Each row was made from one small tree. The marks that hang from a mark follow it in brackets, in alphabetical order. Every link used is in the known rows. Write each row's tree.
Known rows
kobu{tuget zemoz{liku tipav{rera{zimel}}}}: [-0.03  0.05  0.33 -0.37  0.18  0.11  0.08 -0.30 -0.25  0.28  0.33 -0.05
 -0.16 -0.30 -0.14  0.53  0.03  0.19  0.08  0.20 -0.03 -0.09]
leve{golodo{kobu{tuget} liku} subup}: [-0.06 -0.27 -0.66 -0.09  0.01 -0.04  0.25 -0.05 -0.11 -0.75  0.36 -0.03
  0.27 -0.03 -0.04  0.09  0.20 -0.17  0.14  0.05  0.18 -0.03]
zemoz{kobu{golodo} liku tipav{rera{zimel}}}: [ 0.08 -0.38  0.49 -0.23  0.02  0.34 -0.14 -0.24 -0.30  0.49 -0.13  0.04
 -0.21 -0.21 -0.13  0.54  0.01  0.20 -0.02  0.09 -0.16 -0.18]
zemoz{kobu{golodo{liku} tuget} tipav{rera}}: [ 0.03 -0.40  0.14 -0.40  0.21  0.30  0.02 -0.14  0.08  0.44 -0.02  0.03
 -0.09 -0.17 -0.12  0.25  0.06  0.17  0.01 -0.05  0.18  0.01]
subup{leve{golodo{kobu liku{zemoz}}}}: [-0.16 -0.32 -0.51  0.15 -0.03  0.15  0.09  0.03 -0.16 -0.72 -0.16 -0.08
 -0.01 -0.08 -0.13 -0.08  0.22 -0.18  0.54  0.16  0.15  0.03]
subup{leve}: [-0.11 -0.02  0.07  0.22  0.08 -0.01 -0.02  0.08 -0.10 -0.07 -0.27 -0.07
 -0.11 -0.06 -0.05 -0.05  0.14  0.06 -0.03 -0.04  0.06  0.02]
subup{leve{golodo{liku}}}: [-0.15 -0.33 -0.22  0.23  0.01  0.11  0.06  0.06 -0.16 -0.43 -0.16 -0.05
 -0.01 -0.04 -0.04  0.02  0.23 -0.10  0.03  0.03  0.13 -0.04]
tipav{rera{zimel} zemoz{liku}}: [-0.07 -0.01  0.20 -0.05 -0.14  0.21  0.02 -0.08 -0.32  0.16  0.03  0.07
 -0.22 -0.19 -0.04  0.34 -0.05  0.07  0.64  0.39 -0.06  0.00]
kobu{zemoz{liku{golodo}}}: [ 0.00 -0.08  0.30 -0.23  0.10  0.01 -0.01 -0.15  0.00 -0.25  0.15 -0.06
 -0.09 -0.13 -0.15  0.20  0.00  0.01 -0.55  0.00  0.01 -0.04]
kobu{golodo{liku{zemoz{tipav{rera{zimel}}}}} tuget}: [-0.09 -0.33 -0.01 -0.32  0.10  0.06  0.14 -0.09 -0.22  0.45 -0.10 -0.11
 -0.06 -0.33 -0.13  0.26  0.03  0.06  0.47  0.33 -0.01  0.03]
liku{golodo{kobu} zemoz{tipav{rera}}}: [ 0.00 -0.18 -0.08 -0.30 -0.07  0.28 -0.02 -0.22 -0.05 -0.24 -0.06  0.01
 -0.18 -0.11 -0.20  0.03 -0.05 -0.03  0.06  0.22  0.24  0.07]
liku{golodo{kobu{tuget zemoz{tipav{rera}}}}}: [-0.08 -0.06 -0.08 -0.46  0.22  0.20  0.13 -0.24  0.07 -0.20  0.27 -0.02
 -0.08 -0.23 -0.18  0.16  0.02  0.10 -0.37  0.11  0.27  0.10]
kobu{golodo tuget zemoz{liku tipav}}: [ 0.00 -0.23  0.37 -0.50  0.38 -0.02  0.01 -0.30  0.10  0.39  0.03 -0.12
 -0.07 -0.23 -0.20  0.43  0.08  0.18 -0.21 -0.17  0.04 -0.09]
golodo{kobu liku}: [ 0.01 -0.06 -0.67  0.01 -0.04  0.01  0.09  0.07  0.09 -0.35  0.12  0.09
  0.13  0.03  0.02 -0.12  0.08 -0.06  0.16  0.05 -0.02  0.03]
zemoz{liku{golodo{kobu{tuget}}} tipav{rera{zimel}}}: [ 0.06 -0.16 -0.02 -0.28  0.04  0.19  0.08 -0.23 -0.28  0.28  0.11  0.03
 -0.15 -0.24 -0.18  0.40  0.03  0.14 -0.39  0.23 -0.07 -0.02]
kobu{tuget zemoz{liku{golodo} tipav{rera}}}: [ 0.00 -0.11  0.46 -0.52  0.24  0.20  0.03 -0.34  0.00  0.13  0.25 -0.04
 -0.22 -0.24 -0.24  0.40  0.00  0.16 -0.48  0.03  0.25 -0.01]
leve{golodo{kobu liku{zemoz}}}: [-0.05 -0.30 -0.58 -0.07 -0.11  0.16  0.11 -0.04 -0.06 -0.66  0.10 -0.02
  0.11 -0.02 -0.08 -0.03  0.09 -0.24  0.56  0.20  0.08  0.00]
tipav{rera{zimel} zemoz{kobu liku{golodo}}}: [ 0.02 -0.18  0.51 -0.15 -0.14  0.38 -0.04 -0.10 -0.38  0.12  0.00  0.07
 -0.32 -0.23 -0.14  0.38 -0.07  0.06  0.06  0.37 -0.10  0.00]
leve{golodo}: [-0.05 -0.24 -0.02  0.00 -0.05  0.14  0.03 -0.07 -0.10 -0.24  0.03 -0.03
  0.04  0.01 -0.01  0.12  0.04 -0.11 -0.01  0.03  0.08 -0.06]
golodo{liku{zemoz{kobu tipav{rera{zimel}}}}}: [ 0.05 -0.14  0.11 -0.21 -0.13  0.29 -0.02 -0.14 -0.34  0.02  0.08  0.04
 -0.20 -0.18 -0.11  0.22 -0.01  0.01  0.56  0.36 -0.09 -0.10]
kobu{golodo{liku{zemoz{tipav{rera}}}} tuget}: [-0.07 -0.36  0.03 -0.44  0.17  0.14  0.09 -0.15  0.06  0.36 -0.11 -0.07
 -0.08 -0.23 -0.17  0.15  0.02  0.06  0.45  0.12  0.27  0.08]
zemoz{liku tipav{rera}}: [ 0.09 -0.11  0.27 -0.23 -0.01  0.27 -0.13 -0.30 -0.05  0.21  0.04  0.10
 -0.22 -0.03 -0.12  0.30 -0.02  0.14  0.08  0.00  0.17 -0.10]
golodo{kobu liku{zemoz{tipav{rera{zimel}}}}}: [-0.02 -0.09 -0.49 -0.14 -0.16  0.15  0.08 -0.11 -0.26 -0.23  0.09  0.06
 -0.05 -0.17 -0.08  0.10  0.02 -0.04  0.70  0.42 -0.05 -0.02]
subup{leve{golodo{kobu{zemoz{tipav{rera}}} liku}}}: [-0.22 -0.30 -0.44 -0.06  0.09  0.34  0.08 -0.19 -0.08 -0.83  0.10  0.01
 -0.07 -0.16 -0.11  0.14  0.24 -0.01  0.26  0.12  0.37 -0.05]
zimel{rera}: [-0.03 -0.10 -0.02  0.06  0.03  0.08  0.00 -0.17  0.02  0.04 -0.13 -0.04
  0.12  0.02  0.05  0.07  0.07 -0.33 -0.05  0.01  0.08 -0.01]

Which tree is each row?
[ 0.11 -0.07  0.41 -0.19 -0.01  0.26 -0.12 -0.13 -0.06  0.11  0.00  0.08
 -0.25 -0.04 -0.12  0.25 -0.01  0.05  0.41  0.03 -0.04 -0.04]  tipav{zemoz{kobu liku}}
[-0.09 -0.21  0.37 -0.42  0.28  0.09  0.07 -0.28 -0.19  0.46  0.10 -0.10
 -0.12 -0.38 -0.16  0.58  0.05  0.23 -0.01  0.14 -0.03 -0.08]  kobu{golodo tuget zemoz{liku tipav{rera{zimel}}}}
[-0.06 -0.21 -0.38 -0.09  0.04 -0.01  0.19 -0.11 -0.15 -0.62  0.29 -0.07
  0.21 -0.04 -0.06  0.15  0.16 -0.13  0.08  0.01  0.18 -0.02]  leve{golodo{kobu{tuget}} subup}
[ 0.03 -0.38 -0.03 -0.10  0.08  0.12 -0.02  0.06  0.08  0.06 -0.12  0.02
  0.04 -0.06 -0.04  0.06  0.05  0.02 -0.05 -0.08 -0.06 -0.03]  zemoz{kobu{golodo{liku}}}
[ 0.00 -0.14  0.42 -0.40  0.08  0.24 -0.08 -0.34 -0.03 -0.13  0.16  0.01
 -0.24 -0.17 -0.20  0.34 -0.04  0.11 -0.44  0.06  0.22 -0.07]  kobu{zemoz{liku{golodo} tipav{rera}}}
[-0.10  0.03 -0.50 -0.30  0.14  0.08  0.24 -0.15 -0.13 -0.17  0.42  0.03
  0.04 -0.29 -0.06  0.24  0.10  0.10  0.27  0.30 -0.01  0.00]  golodo{kobu{tuget zemoz{tipav{rera{zimel}}}} liku}
[ 0.00 -0.14  0.55 -0.27  0.01  0.34  0.06 -0.10 -0.35  0.38  0.08  0.01
 -0.31 -0.30 -0.18  0.44 -0.04  0.12  0.02  0.35 -0.07  0.06]  tipav{rera{zimel} zemoz{kobu{tuget} liku{golodo}}}
[ 0.12 -0.18  0.53 -0.46  0.14  0.18 -0.03 -0.21 -0.09  0.29 -0.05 -0.11
 -0.23 -0.14 -0.28  0.16 -0.02  0.02 -0.29  0.03  0.03 -0.01]  liku{golodo zemoz{kobu{tuget} tipav}}
[-0.07  0.00  0.26 -0.05 -0.13  0.34  0.01  0.00 -0.32  0.08  0.04  0.07
 -0.22 -0.20 -0.01  0.23 -0.06  0.06  0.64  0.39 -0.08  0.03]  tipav{rera{zimel} zemoz{kobu}}
[ 0.14 -0.13  0.16 -0.41  0.13  0.14  0.01 -0.16 -0.02  0.22  0.10 -0.04
 -0.14 -0.09 -0.20  0.12  0.05  0.02  0.32  0.03  0.01 -0.04]  golodo{liku{zemoz{kobu{tuget} tipav}}}
[ 0.05 -0.34  0.45 -0.24  0.07  0.24 -0.13 -0.10  0.00  0.29 -0.23  0.03
 -0.20 -0.12 -0.14  0.30  0.00  0.09  0.32 -0.03 -0.04 -0.03]  tipav{zemoz{kobu{golodo} liku}}
[-0.06 -0.13 -0.10 -0.08 -0.17  0.25  0.06 -0.07 -0.30 -0.13  0.00  0.09
 -0.18 -0.22 -0.10  0.26 -0.04  0.01  0.19  0.44 -0.07  0.07]  tipav{rera{zimel} zemoz{liku{golodo{kobu}}}}
[-0.08 -0.17 -0.25 -0.36  0.17 -0.01  0.17 -0.33 -0.11 -0.77  0.45 -0.10
  0.14 -0.12 -0.13  0.31  0.19 -0.07  0.02 -0.02  0.23 -0.12]  leve{golodo{kobu{tuget zemoz{tipav}}} subup}
[ 0.05  0.03  0.33 -0.45  0.29  0.01  0.01 -0.33  0.04  0.22  0.26 -0.06
 -0.13 -0.15 -0.18  0.37  0.07  0.14 -0.12 -0.11  0.04 -0.10]  kobu{tuget zemoz{liku tipav}}
[-0.16 -0.22 -0.29  0.11  0.18  0.14  0.14  0.00 -0.13 -0.27 -0.10 -0.10
  0.02 -0.11 -0.10  0.07  0.25 -0.02  0.03 -0.01  0.15  0.06]  subup{leve{golodo{kobu{tuget}}}}
[ 0.03 -0.15  0.28 -0.17 -0.05  0.10 -0.04 -0.09 -0.07  0.03 -0.11  0.02
 -0.21 -0.08 -0.14  0.17 -0.05 -0.01 -0.11  0.12  0.02  0.02]  tipav{zemoz{liku{golodo}}}
[-0.03 -0.30  0.49 -0.38  0.14  0.26  0.02 -0.18 -0.29  0.59 -0.13 -0.12
 -0.19 -0.33 -0.19  0.39  0.00  0.14  0.37  0.24 -0.05  0.00]  liku{zemoz{kobu{golodo tuget} tipav{rera{zimel}}}}
[ 0.05 -0.17  0.26 -0.27 -0.03  0.05 -0.07 -0.18 -0.09  0.00 -0.17 -0.08
 -0.19 -0.08 -0.20  0.05 -0.05 -0.06 -0.22  0.10  0.05 -0.03]  liku{golodo zemoz{tipav}}
[-0.01 -0.35 -0.02 -0.40  0.20 -0.05  0.08 -0.11  0.06  0.38 -0.17 -0.11
 -0.02 -0.18 -0.17  0.12  0.06  0.01  0.27  0.02  0.07  0.01]  kobu{golodo{liku{zemoz{tipav}}} tuget}
[-0.17 -0.33 -0.12  0.14 -0.02  0.11  0.06  0.03 -0.22 -0.50 -0.21 -0.13
 -0.07 -0.09 -0.12 -0.02  0.19 -0.16  0.44  0.14  0.16 -0.01]  subup{leve{golodo{liku{zemoz}}}}
[-0.17 -0.24 -0.06 -0.36  0.24  0.02  0.20 -0.12 -0.12  0.23  0.14 -0.08
  0.02 -0.38 -0.07  0.36  0.08  0.14  0.08  0.23  0.00 -0.01]  kobu{golodo{liku} tuget zemoz{tipav{rera{zimel}}}}
[-0.02 -0.03  0.08 -0.06 -0.09  0.15  0.00 -0.15 -0.30  0.20  0.03  0.04
 -0.12 -0.15 -0.01  0.26 -0.02  0.10  0.12  0.26 -0.06 -0.08]  zemoz{tipav{rera{zimel}}}
[ 0.07 -0.11 -0.49 -0.22 -0.05  0.05  0.02 -0.14  0.03 -0.29  0.02  0.04
 -0.02 -0.01 -0.12 -0.05  0.05 -0.09  0.50  0.12  0.03 -0.03]  golodo{kobu liku{zemoz{tipav}}}
[ 0.09 -0.22 -0.03 -0.27 -0.04  0.32 -0.08 -0.28 -0.03 -0.08  0.02  0.11
 -0.19 -0.06 -0.19  0.23 -0.01  0.08 -0.36  0.06  0.17 -0.04]  zemoz{liku{golodo{kobu}} tipav{rera}}
[ 0.04 -0.44  0.09 -0.28  0.06  0.34 -0.08 -0.13  0.05  0.17 -0.10  0.09
 -0.12 -0.10 -0.09  0.19  0.03  0.12  0.05 -0.03  0.16 -0.06]  zemoz{kobu{golodo{liku}} tipav{rera}}
[-0.10 -0.38 -0.04  0.00 -0.01  0.15 -0.01 -0.13 -0.23 -0.37 -0.26 -0.10
 -0.16 -0.08 -0.17  0.08  0.20 -0.12  0.36  0.10  0.17 -0.11]  subup{leve{golodo{liku{zemoz{tipav}}}}}
[-0.09 -0.37  0.09  0.08 -0.01  0.28 -0.01  0.01 -0.24 -0.48 -0.17 -0.10
 -0.15 -0.09 -0.16  0.04  0.19 -0.13  0.41  0.10  0.11 -0.05]  subup{leve{golodo{liku{zemoz{kobu}}}}}
[-0.12 -0.24 -0.47 -0.40  0.17  0.31  0.20 -0.27  0.04 -0.50  0.44  0.02
  0.06 -0.17 -0.10  0.25  0.14 -0.01  0.24  0.13  0.33  0.00]  leve{golodo{kobu{tuget zemoz{tipav{rera}}} liku}}
[-0.04 -0.12 -0.08 -0.31  0.01  0.16  0.14 -0.16 -0.30  0.11  0.03 -0.07
 -0.14 -0.29 -0.20  0.20 -0.02  0.02  0.04  0.41 -0.01  0.08]  liku{golodo{kobu{tuget}} zemoz{tipav{rera{zimel}}}}
[ 0.10 -0.38  0.58 -0.47  0.25  0.37 -0.10 -0.30  0.01  0.67 -0.06  0.01
 -0.23 -0.17 -0.21  0.47  0.03  0.25 -0.08 -0.14  0.15 -0.05]  zemoz{kobu{golodo tuget} liku tipav{rera}}
[-0.01  0.02 -0.50 -0.38  0.24 -0.03  0.17 -0.16  0.15 -0.24  0.35  0.01
  0.08 -0.13 -0.09  0.09  0.13  0.04  0.07  0.00  0.06 -0.01]  golodo{kobu{tuget zemoz{tipav}} liku}
[ 0.13 -0.21  0.58 -0.35  0.06  0.32 -0.02 -0.26 -0.36  0.52  0.10  0.01
 -0.29 -0.24 -0.22  0.52  0.00  0.18 -0.52  0.17 -0.12 -0.09]  zemoz{kobu{tuget} liku{golodo} tipav{rera{zimel}}}
[-0.08 -0.44  0.22 -0.09 -0.02  0.51 -0.07 -0.19 -0.26 -0.37 -0.15 -0.03
 -0.30 -0.12 -0.21  0.18  0.15 -0.04  0.52  0.15  0.32 -0.08]  subup{leve{golodo{liku{zemoz{kobu tipav{rera}}}}}}
